Each row was made from one small tree. The marks that hang from a mark follow it in brackets, in alphabetical order. Every link used is in the known rows. Write each row's tree.
Known rows:
K(W): [  3  33 -29  -9   9  26   4  -6  13   9  12   5 -19   6  16  -2 -19 -10
  -6  19 -14   5 -22   6  -3  -8   7   6   1 -17  -2   0  23  -6 -22 -38
  18  18 -12 -13  37  -7  14]
Z(R(B)): [  0  28 -30 -10  13   3   2  -3 -22  -1  10  -3 -15   4  16  -3 -18 -10
  -2  16 -15  15  -9   1   1 -14   7 -10  11   6  -4  -4  27  -8 -14 -25
  26  13 -10   6  17  -3  17]
B(N(M) R X(W)): [ 26  39   2  10   3  17  -7  -4  -2  19  30   5 -11   0   1  22 -12 -22
   2 -12 -24   1 -11  21   3 -21  19 -11  17 -13  -2  -8  18  -8 -20 -41
  32  23 -11 -21  47   8  -1]
Z(N R(B) X(W)): [-16  32 -27  -1  34  14 -26   1 -32  10   0   3  -4   8  12 -20 -24  -7
   5  37  -7   6 -16   3   7 -15   7 -16  17  24   5  -1  30  16 -16 -27
  25  20  -6 -10  30   5   1]
W(K X(Z(M R))): [-33  12 -19 -12  20   2 -23  -4   1  15  20  12  -8 -13   6  16  -9 -10
  -1  23  -8   6  -8  -1  -2 -17   6  -3  -9  -3  16  -6  37 -15 -25 -31
  18  16  -3  14  15   1  14]
N(M(B) R X(W Z)): [-20  23 -31   4  10  20  28  -9 -21   0  13  -4 -20  -3 -14  20 -16   1
   6   6 -12  -9   1  38  -1 -21 -16   2   3  -5 -14  -4  32  -5 -15 -21
  23  44  -5  -7  11  -7  21]
X(B N(M) Z): [  4  28 -18 -15  17  11 -43  -3   1  -4  -9  20   9  -2  -4  24   9  -5
  16  20 -10   2 -24  16   8 -20  -9  26  -3 -21   2   7   5   3 -19 -36
   8  28 -10 -13  31  -2   9]
W(K): [-14  30 -28 -14   8   7   2  -3  -5  15   4  19 -14 -14   6  11 -15  -6
  -8   9 -17  12 -21  10  10 -15   7   3   3  -7   8 -11  30 -20 -27 -33
  14   0  -7  16  27  -4  10]
Z(N R(B)): [ -5  32 -27  -8  29   3 -17   4 -30  -1   5   5 -17  10  23  -4 -16  -8
   2  25 -17  15 -17   1   9 -22   9 -14  20   8   0   5  19   1 -15 -26
  33   9  -9  -4  28   0  11]
N(M R X(W(K))): [-32  32 -12   3   9  15  38  -9 -25  11  14   2 -16 -10 -18  17 -20   8
 -12   8 -22  -8  -5  43  10 -24 -11   1   3   1  -8 -12  42 -10 -22 -23
  19  30  -3   3  19   1  17]
N(X(Z(M))): [-14  14 -17 -10  14  19 -12 -15  -2   5  17   9  -5  -8  -6   7 -12   1
   8  13  -9   3 -11   8  -7 -13   4   4 -12 -14  19  -6  19   1 -21 -29
  18  32 -13 -10  13   5   9]
W(K X(B(M) N(R))): [ -8  13 -13 -12   6   2 -17  -6 -11  15   1  18  11  -7  -2  12 -18 -11
   4  25 -13   3 -13  15  12 -14   5  10   3   2   6  -2  29  -9 -16 -31
   7  14  16   9  16   7   5]
B(N): [ -2  33  -9  -5  14  17 -13  -5  -3   9  17  14 -15  -5  14   5 -22 -12
  10   3 -23   9 -27  10   1 -16  20  -4  15 -17   6  -5  13 -10 -18 -41
  23   8  -4  -7  22   5   1]
X(B W Z(N R)): [-14  42 -41  -8  43  17 -54  13   3  -4  -9  23 -10   6   5   9   3 -17
  -3  32  -2   4 -29  -2   9 -14  -9  -2  24  -8   1  -2  17  18 -16 -32
  12  12 -11 -21  26 -15   7]
W(X): [-14  15  -9 -10   8  14  -9 -17  11   5  14  14  -5   1   6  -2 -14 -12
  10  20 -10   3 -13  12  -5  -3  21   1  -3 -16  11  -1  24 -11 -18 -39
  14  19  -7  -2  18   4   5]
B(M R(Z(N))): [ 31  25 -12  -1  14  -6   4 -13 -21   3  26  -8 -12   5  21  19 -10 -10
  -6   5 -31  15 -14   3   3 -32  13  -2   7 -19   6   4  -6   5 -33 -30
  29  14  -8 -13  23  -9  19]
M(B(N X(W(K)))): [ 19  25 -32   0   1  23 -13  -1  -7  11   8  17 -14  -1   8   2 -27 -22
  14  -4  -8   8 -16   8  -2  -3  13 -12  17  -4  -3  -6  23 -21 -13 -34
  23  15   2   0  28   3  -1]
X(W(K) Z(M N)): [-32  42 -27  -8  39  20 -45  10   6  16  -6  24 -13  -7   7  19   1  -3
 -10  26 -14   6 -36   1   8 -24 -10  -3   3  -9  13  -5  23  -2 -37 -26
  16  12 -18  -2  34 -11  10]
R(B Z(X)): [  2  15 -30 -12  22   7  18 -13 -32   3   4 -10 -10   5  14 -13 -15 -10
  15   7  -3   3  -5   5 -11  -8   3  -9 -12 -10   8   7   8  -5 -24 -42
   8  19  -8   9   8   7   5]
R(B(N(M X(W(K))))): [ -2  31  -9  -8   7  15  11  -1 -25  20   4   2 -20   3   7  -6 -25 -10
  15   0 -15   6 -13  14  -6 -13   1  -8   8   0  -3  -2  17 -19 -20 -35
  20  19  -5   5  18  19   2]
R(B(N) Z(M)): [  6  23 -16  -9  27   5   6  -5 -33   5   8  -8 -17   8  26  -2 -10  -9
   8  -2 -19  11 -17  -3  -7 -19   1 -19  -6 -15   5  13   2 -20 -28 -39
  18  16  -4  12   7  13  10]
N(X(Z)): [-15  15 -20 -11  12  21  -7 -14  -1   2  18  11 -10  -9  -8   6 -15  -3
  13  13  -5   0 -10  12  -9 -10   7   6  -7 -17  19 -10  18   7 -17 -32
  14  26 -14 -12  13   1   4]
N(M(B(X))): [ 18  21 -18  -6  -9  10  10 -15  -9   5  12   7 -10   4   5   8 -11  -6
   7  -3 -17   9  -5  25   0 -13   5   4  -4 -12 -10   2  19 -31 -22 -34
  29  30 -11   2  33   4  19]
M(B): [ 15  21 -45  -8  -1  14   2 -11  -5  -3  -2  12 -16   3  14  -1 -19 -12
   9   5 -11  15 -14   8   2  -4  10   0  10  -9  -7   3  18 -22 -15 -31
  23  18  -4   5  21  -8  15]
M(B(N(R))): [ 11  24 -42  -1   7  15   6  -4 -16  -1   7   5 -20   2  16   5 -27 -14
  13  -1 -17  11 -14  14   4 -12  12  -7  23  -6 -12   3  19 -19  -9 -33
  29  19   6   1  14  -5  12]
N(M R(B Z)): [ -7  25 -21  -5  17  -2  51  -8 -39  -3  13 -16 -19   5   9  17  -7   1
  -2  -2 -25  -1  -2  36   3 -30 -10  -4  -3 -14 -18   8  17 -19 -25 -32
  23  26  -8  11  11  -3  27]
W(X(N)): [-14  19  -2  -8   8  17 -25 -17   8   2   6  18   4  -2   3   3 -13  -7
  15  28 -12   1 -20  14   2  -7  20   8  -5 -13  15   2  23  -4 -17 -35
   9  20  -5  -2  25   4   0]
Z(M R(B) X(W(K))): [-13  26 -28  -2  20   8 -16  -5 -30  21   0  -4   9   0   9 -15 -19  -2
 -15  28 -11  14  -9  -6   6 -14  -4 -16  -1  34   4  -5  44 -10 -25 -19
  24  32  -1  14  22  10  17]
C(X(B(M R) Z)): [ 19  10 -32  -9   6  14 -11 -17  -2   4   2  14  12  12  -8  12  -3 -12
   0  10  -3   4  -8   4 -10 -12  13   2   6 -19  13  -8   7   5 -19 -35
  11  30  -7 -21  16   2   9]
X(W Z(R)): [-26  43 -33  -5  32  21 -29   4  10  -2   7  12 -19  -6   4  16  -5 -11
  -5  25  -9   2 -26   2  -2 -16  -3  -3  10 -10   5 -13  27  11 -22 -25
  15  13 -22  -8  24 -22  12]
W(K X): [-26  16 -15 -13   8   7  -4  -9   3  18  11  19 -10 -11   3   5 -18 -12
   2  18  -9   4 -11  10   2  -8  14   0  -3  -7  13  -7  35 -21 -23 -38
  11   7   0  15  20   4   5]
X(W(K) Z(R(B))): [-28  42 -41  -9  31  15 -21  13  -4  10   1  10 -23  -9   5  15 -10 -13
  -5  21  -5   4 -20  -2  -2 -17 -11  -7  10   1   1 -15  32   1 -25 -24
  13   7 -17   8  21 -17  12]

Write each row's tree:
[ -4  13 -37 -11  16  18 -16 -12  -4  -4  -1  18   8   9  -9   7  -3 -10
  -2  18   3   2 -10   3  -8  -9  11  -3   7 -14  16 -11  20   5 -13 -35
   8  26  -8 -14  15   1   8] -> C(X(B Z(R)))
[ 18  18 -17 -12  15  11   5  -9 -27  -2   6  -1  -6   5  10   2  -9 -12
  17   2  -7   1 -10   7  -9 -11   5  -9 -14 -16  11   7   6  -5 -22 -37
   8  15 -11   8  19   8   0] -> R(B(X(N)) Z)
[ -1  30  -9  -2  13  25 -25  -4   3   4  12  16   7  -7 -13  27  -5  -6
   8  12 -13  -9 -18  29   1 -18   2   7  -5 -14   7 -10  24   7 -21 -27
  14  27 -18 -14  38  -4   2] -> B(X(N(M R) W Z))
[ -6  21 -33  -2  25   7  20 -10 -24  -3  11  -4  -3  -2   3   8 -16  -5
  -6  13 -16  -2 -11  23   6 -19  -1  -2   5 -10  -2  -2  21   7 -20 -32
  12  21   2  -3   6 -11  15] -> N(R(Z(X(B(M) W))))
[ -4  30 -13  -3  24  10 -16   1 -38   6  10   3 -14  11  12  -9 -28  -5
   2  28 -17  11 -14   1   3 -21   4 -16  18  16   6  -3  19  12 -16 -17
  30  17  -5 -11  20   7   7] -> Z(N(X(W)) R(B(M)))
[  2  20 -34   0   9  22 -20 -16  -6  15  -8   8  10   4   7 -16 -16  -1
  -3  21  -9  12 -17   4   5  -4   2  -4  -5  13   4   2  31 -16 -26 -27
  21  41  -1   2  26   5  12] -> Z(M(B) X(W))
[  8  26 -34   0   4  24  -5  -7 -11   4   5  12 -21   1   9  -4 -30 -15
  17   2 -11   9 -17   8  -1  -5  11  -8  18  -5  -2  -1  19 -15 -10 -33
  23  21   4  -3  17   1   3] -> M(B(N(X(W))))
[ 39  14  -5 -15  -8  12  -7 -10 -20  14   6   2  10   9   7  -5 -22 -11
  17   5 -16  11  -9   9  -9  -9  10   2  -6   0   2  -3   6  -8 -21 -26
  21  23  -8  -3  22  16   3] -> R(B(M X(N)))
[-13  14 -27  -7  17  19 -14 -16  -5   1   8  13   6   5  -4  12  -4   0
  -7  18  -6   4 -13   3 -10 -16  13  -8  -4 -12  22 -11  24  -2 -23 -28
  17  30 -14  -7  18   2  14] -> C(X(Z(M R)))
[ 11  16 -31  -5  14  13  -6 -18 -11   0  -8  18  10  16  -3   4   1  -7
 -10  12  -7   5 -14   5   4 -12  15  -9   8 -17  16   2  14  -3 -20 -39
  11  26  -4 -13  25   7   7] -> C(X(B(R(Z(M N)))))
[-30  42 -34 -10  27  22 -24   7  14  12  -1  22 -19 -14  -1  19  -5 -10
  -4  18  -7   1 -29   6   0 -15  -6   3   4 -14   8 -15  26   0 -31 -30
   7   6 -20   2  27 -19   7] -> X(W(K) Z)
[ -8  14  -4  -7  12  10  -5 -15 -11   1  10   3   3   2   6   6 -17  -7
  15  23 -16  -2 -13  17  -2 -14  13   3  -5 -10   8   5  18  -1 -17 -31
  11  24   2   1  12   4   6] -> W(X(N(R(B(M) Z))))
[-18  16  -5  -4  17  13 -14 -16  -3  -2   9   9   5  -2   5  10  -9  -3
   8  26 -17  -2 -17  18   4 -15  14   2  -8 -13  13   6  25  -4 -19 -32
  11  25   0   2  17   2   7] -> W(X(N(R(Z(M)))))
[-11  19 -20  -9  13  27 -24 -16   1  -1  -4  23  11   1 -12  17  -5   1
   9  21  -5  -3 -24  12  -7 -14  16   5  -5 -19  26 -10  17   8 -22 -32
   4  26 -14 -11  26   1   1] -> C(X(N Z))
[-17  33 -20   0  12  33  -7 -14  -5   0 -15  23  11   4 -14  10 -12   2
  -8  24 -12  -6 -29  22   5 -13  13  -3   9  -7  16 -13  32   6 -20 -25
   2  23  -8  -6  29  -3   0] -> C(X(N(R) W))
[ -1  14 -28 -10  15  23 -19 -11   0   4  -1  22   6   9  -9   7  -6 -12
   8  10   1   0 -17   6 -11  -8  15  -2   9 -23  17  -8  12   2 -14 -43
   7  25  -4 -18  15   8  -1] -> C(X(B(N) Z))
[  1  30 -32  -1  16  16 -18  -5  -7  21  -3  13   4  -4  -2  -7 -18 -17
   0  16  -4   3 -16   8  10  -7   7   0  17   5   4  -7  28   3 -17 -43
  10  19   4  -9  30   4  -5] -> Z(X(B(N R) W(K)))
[-21  23 -32   6  24  19  25 -12 -27  -6  11  -3 -14  -3  -5   8 -18   2
  -9  11 -15  -6  -9  22   5 -18  -8 -13   1  -5   4  -1  32   1 -18 -22
  13  30   2   2   3  -7  15] -> N(R(Z(M(B))) X(W))
[ -8  27 -34  -8  14  19 -17  -8  -3  18 -11  19   8  -5  -7 -14 -17 -11
  -2  23   0   3 -18  10   9   0   2   6   6   5   6  -9  31   0 -20 -40
   3  19   0  -3  27   3  -2] -> Z(X(B W(K)))
[ 33  22   3   5   0   6   1 -14 -20  18  37  -7  -9  -1  10  12 -32 -14
   7  -5 -31  14 -10   6  -3 -27  22  -3  17  -7   7  -6   1   4 -19 -31
  35  24   4 -24  16   9   6] -> B(M N(X) R)
[ -3  14 -11 -10  11  13 -21 -11   7   7   9  17  -1   6   6  -6 -14 -20
  15  16  -6   3 -14   9  -2  -1  19   1   8 -16   6   3  18 -10 -10 -47
  12  19   5  -9  14  12  -2] -> W(X(B(N)))
[-27  27 -24   2  35  16 -24  -3 -23  21  -5  13  10  -2   5  -2 -14   8
 -14  33 -20   4 -25  17  21 -25  -1  -8   5  17  10   1  36   0 -30 -24
  26  29   1  -4  33   5   8] -> Z(M N(R) X(W(K)))
[  9  16 -26  -6   9  11   5 -16 -12  -1  10   8  -6   0  -6   0 -11 -11
   2   8  -6   4  -5   9   3  -8   7   2   4 -14  10   0  16   4 -12 -39
  10  24  -2 -12  15   4   5] -> N(X(B(R(Z))))
[ -9  32 -13 -10  20   8 -28  -1 -16  -4   7   3  -5  -6   6  26  -2   0
  15  21 -16   3 -18  12   1 -30  -5  12  -6  -6   3   2  14   4 -22 -24
  20  26 -18  -1  29  -5  16] -> X(N(M) Z(R(B)))
[-14  46 -35  -4  28  16 -20   7 -14  -1 -25  24   3  -7  -6  18  -4  -7
 -12  26 -14  -3 -35  17  27 -17 -14   6  16  -2  -1   0  29   6 -18 -29
  -7   5   7   8  27 -13   3] -> X(B N(R(Z)) W(K))
[ -3  29 -24  -3  12  31 -15 -11   1   6 -14  28   6  13 -10  -4 -11 -12
  -4  14  -3   0 -25  10  -2  -3  14  -9  18 -13  13 -11  22  -2 -16 -39
   2  20  -2 -14  23   9  -4] -> C(X(B(N) W))
[ -8  14 -29  -7   9  14  36 -11 -31   2   9  -6  -9   0  -6  -2 -27  -2
   7   8 -12  -1   2  26  -1 -12   2  -5   7   2  -3  -4  28   0  -8 -25
  20  29  -1  -2   2   6   9] -> N(R(B) X)
[ 10  44 -15  -9   9  16 -43   2  -5  13 -25  30  14  -2  -3   8 -11  -9
  -8  28 -17   9 -40   7  21 -13  -8  15  13   3   3  -6  19   1 -24 -24
  -2   9   5   0  32  -3   2] -> X(B(M) N W(K))
[-24  13 -20 -16  22   3 -27   0   1  16   6  24  -7  -5   1  13  -4 -15
  10  22  -1   0 -10   9   2 -13   1   6  -1 -13   9   1  23 -12 -21 -43
  11  14   0   1  21   6   4] -> W(K X(B Z(N(M))))
[ 26  23  -7 -13   3   8   3  -4 -25  17   9  -3  -9  10  20  -8 -29 -14
  17   0 -22  16 -15   4 -10 -14  11  -5  10  -3  -4  -1   0 -15 -21 -31
  26  16  -2  -2   9  16   6] -> R(B(M N))
[  7  27 -15  -6  11  11 -12  -7 -13   4   6  17 -13   8  12   7  -9  -3
   9  11 -20   9 -19  22   9 -20   9   0   7 -11  -1   8  11 -16 -24 -34
  32  20 -12 -10  41   5  10] -> Z(N(M(B(X))))
[  7  18 -36 -17  22   9 -37  -3   8   1  -4  17   6   3   5  10   9 -10
   2  15  -6  12 -17  -3   2 -11  -6  10  -2 -20   4   5   8  -7 -21 -37
  15  27  -9 -11  16  -1  16] -> X(B Z(M))
[ -6  29 -15   1  -5  23  15 -17 -13   6   5   8 -18   3  -8   0 -19   0
   5   7 -13   1  -8  27   0 -10  -5   2  -2  -3  -5  -3  27 -19 -20 -28
  20  37  -8  -2  24   5  13] -> N(M(B) X(W))
[ -9   9 -22 -15  17  12 -28 -11  16   2   8  17   0   3   1   2  -4 -19
  16  21   2   0  -9   6  -7  -1  11   7  -2 -23   8   2  16  -3 -13 -44
   9  24  -5 -11  11   2   4] -> W(X(B Z))
[ 33  23  -5 -12  -4  17 -11  -7 -17  16   0   5   9  10   5  -6 -21 -12
  14   9 -15   9 -15   9  -8  -8   6   0  -2   2   0  -5   9  -6 -22 -24
  17  22  -9  -4  25  13   1] -> R(B(M X(N W)))
[-29  23 -28   0  24  24   5  -7  -9   2  12   4  -7  -8 -13  15 -14   3
  -4  17 -13  -6 -10  23   1 -18  -7  -2   2  -5   5 -10  33  10 -17 -20
  17  35  -7 -11   7  -7  12] -> N(R X(W Z(M)))
[-15  22 -14  -6  12  20 -18 -16 -10  -3   4  15   9   1 -11  22  -4   4
   2  21 -10  -3 -18  15  -6 -22  11   3  -5 -12  21 -11  22   5 -22 -28
  11  30 -14  -9  28   1   9] -> C(X(N(M) Z(R)))
[-29  45 -35  -7  32  23 -24  13  -7   7 -16  15  -8 -14  -5  29  -8  -5
   4  26 -12  -6 -31  16  10 -24 -14   7   8  -2   1  -7  28  11 -24 -19
   3  12 -11   6  26 -18   5] -> X(N(R(B)) W(K) Z)
[ -8  16 -20  -1  17   5 -20 -17 -21  10  18  -4  14  -3  10  -8 -15   4
 -13  27 -16  16  -8  -1   6 -18   9  -7  -6  20  12  -4  37  -4 -22 -24
  31  36  -3   2  22   7  20] -> Z(M R X)
[ -3  27 -30  -7   8  29 -10 -14   4   3 -19  28   9  14 -13  -5  -6  -9
 -10  18  -1   0 -23  10   0   0  11  -5  12 -12  12 -11  25  -3 -18 -36
  -1  22  -6 -11  25   4   0] -> C(X(B W))
[ -4  20 -34 -10  28  13 -36  -2   0   1   3  14  -9   2  16  14  -1  -3
   9  17 -12  13 -22   0   1 -21   0   1   0 -15   8   8   7  -7 -27 -29
  29  26 -15 -10  25  -5  16] -> X(Z(M(B) N))
[ 12  28 -12  -8  16  14   5  -6 -26   2   2   0  -8   7   7   3  -6 -11
  12   3  -9  -3 -13  12  -7 -12  -2  -9 -13 -15   6   5   9  -7 -27 -36
   5  17 -14   8  25   7   2] -> R(B(X(N(M) W)) Z)
[-14  26 -26   7   2  19  39 -13 -26   1   9  -2 -18   1 -12  10 -22   3
  -1   5 -18  -6  -1  42   7 -18 -10  -2   7   2 -17  -3  36 -14 -14 -21
  24  40   0  -1  15  -3  20] -> N(M(B) R X(W))
[ 10  22 -15  -9   6  24 -17  -9  13  11   9   8  -2  12  12  -5 -20 -15
   4  31  -9   0 -20   5  -3  -4   7  12  -3 -13   2   7  19  -1 -17 -38
  12  27   1 -18  33   3   8] -> K(W(X(B(M) N)))
